What can hang from each mark:
Q15: Q438
Q513: Q438 Q989
Q438: Q272 Q462 Q513 Q719 Q778
Q346: Q719
Q272: Q438
Q426: Q438
Q989: Q513
Q719: Q346

Known rows, with every way that one mark hangs from another:
Q513[Q438[Q272 Q462 Q719[Q346] Q778] Q989]: [ -6 -31 -17  18  18 -10 -28  33  -1 -28  17  13  36 -29 -43   4 -23  14
   1]
Q513[Q438]: [-13 -15   0  11  29 -19 -22  14  -5 -24  16  20  22 -18 -37 -15  -2  -3
  16]
Q438[Q272 Q462 Q778]: [-12 -11  17   9  26  -9 -27  20   3 -23  17   2  46 -14 -24  -6  -2  18
  15]
Q438[Q272 Q462 Q719[Q346]]: [ -9 -35  -5  17  19 -25 -25  19   7 -26  20  -3  27 -12 -34 -15 -10  13
  16]
Q438[Q272 Q462 Q513[Q989] Q719[Q346] Q778]: [ -8 -22 -10  16  19  -9 -29  28   3 -19   4   4  41 -28 -30  10 -22  27
   5]
Q513[Q438[Q462 Q719] Q989]: [ -8 -27 -28  19  14 -23 -29  21  -4 -22   9  24  27 -25 -44  -7  -7   4
   7]
Q426[Q438[Q513 Q719]]: [-10 -27   9  20  29 -20 -17  20   3 -10   2   8  24 -20 -36 -16  -4  -3
  29]
Q513[Q989]: [-15  -6 -11  10  23 -21 -17   9  -4 -17  -3  25  16 -15 -28 -26  -2   7
  -1]
Q438[Q462]: [-13  -9   2   9  22 -22 -24   9   0 -19  11  11  29  -9 -29 -17   6   7
  18]
Q426[Q438[Q272 Q462 Q513[Q989] Q778]]: [-10 -17  20  13  32  -4 -22  23   8 -13   6  12  51 -21 -32   3 -11  18
  17]
Q15[Q438[Q272 Q462 Q513[Q989] Q719 Q778]]: [-12 -25   4  16  21 -21 -29  34   3 -17   6   9  45 -25 -34   8 -14  24
  14]
Q426[Q438[Q272 Q513 Q719]]: [-11 -35  18  21  33 -20 -19  20  10 -15   9   3  32 -18 -35 -12  -7   5
  29]
Q272[Q438[Q462 Q513[Q989] Q778]]: [-15  -4   1  11  20  -3 -27  14  -5 -17   2  23  45 -19 -30  -1  -8  16
  25]
Q346[Q719]: [-10 -18   5  11  19 -19 -20  15   1 -16  -9  15  17  -6 -32 -33  -2 -14
  20]
Q426[Q438[Q272 Q462 Q513[Q989]]]: [-11 -24  14  14  31 -15 -21  13  12 -12   7  16  44 -16 -34  -4  -9  16
  19]
Q989[Q513[Q438[Q272 Q462 Q719 Q778]]]: [ -8 -33  15  17  23 -12 -38  30   1 -22  36   7  40 -12 -34  13  -7  13
  27]
Q989[Q513[Q438[Q462]]]: [-11 -22  12  11  26 -19 -33  15  -2 -18  34  19  30  -5 -35   4   0   5
  27]

Rows:
[-11 -15 -16  12  21 -19 -26  14  -4 -22  10  29  31 -20 -40  -6  -6   6
   6] -> Q513[Q438[Q462] Q989]
[ -9 -24   4  17  19 -14 -31  27   2 -23  14  -5  42 -18 -29  -5  -3  16
  17] -> Q438[Q272 Q462 Q719 Q778]
[ -7 -43   9  20  26 -22 -17  25  10 -21  20  -2  29 -12 -42 -18 -12   3
  26] -> Q426[Q438[Q272 Q462 Q719[Q346]]]
[-10 -28   2  18  27 -12 -27  31  -3 -28  18   7  34 -26 -36  -4 -11   5
  15] -> Q513[Q438[Q272 Q719 Q778]]
[ -8 -30 -15  18  22 -10 -22  34  -3 -29  12  15  26 -30 -40  -4 -25  10
  -3] -> Q513[Q438[Q272 Q719[Q346] Q778] Q989]
[-13 -27  -6  19  13 -23 -27  13  -3 -24  14  12  30 -10 -38 -22   1   0
  37] -> Q272[Q438[Q462 Q719]]
[-13  -6  19   8  29  -5 -31  17   5 -18  11   2  54 -18 -21  10  -6  25
  19] -> Q438[Q272 Q462 Q513 Q778]
[ -8 -28 -14  19  18 -11 -32  31  -1 -26  12  15  43 -29 -40   4 -14  14
   4] -> Q513[Q438[Q272 Q462 Q719 Q778] Q989]
[-18  -9  -2  12  24 -15 -20   3  -3 -18  -1  30  28 -15 -30 -16  -7   9
  24] -> Q272[Q438[Q513[Q989]]]
[-11 -18   8  15  21 -21 -28  34  -3 -15   7   4  39 -23 -35   4  -6  12
  26] -> Q15[Q438[Q462 Q513 Q719 Q778]]
[-11 -32  12  15  27 -24 -16  39   0 -26  16  -1  23 -18 -36 -15 -17   8
  15] -> Q15[Q438[Q272 Q719[Q346] Q778]]
[-11 -22   5  16  27  -9 -23  28   3 -22   7  -4  31 -26 -27   0 -19  18
  13] -> Q438[Q272 Q513 Q719[Q346] Q778]
[-11 -17 -21  17  14 -22 -30  14   0 -12  -5  16  32 -23 -31  -1  -5  16
  11] -> Q438[Q462 Q513[Q989] Q719]
[ -8 -29   1  18  22 -11 -33  31   0 -28  23   4  44 -24 -39   4  -9   9
  19] -> Q513[Q438[Q272 Q462 Q719 Q778]]
[-12   2  11   7  25  -6 -29  18  -3 -14   4   6  45 -21 -24   6  -2  16
  19] -> Q438[Q462 Q513 Q778]
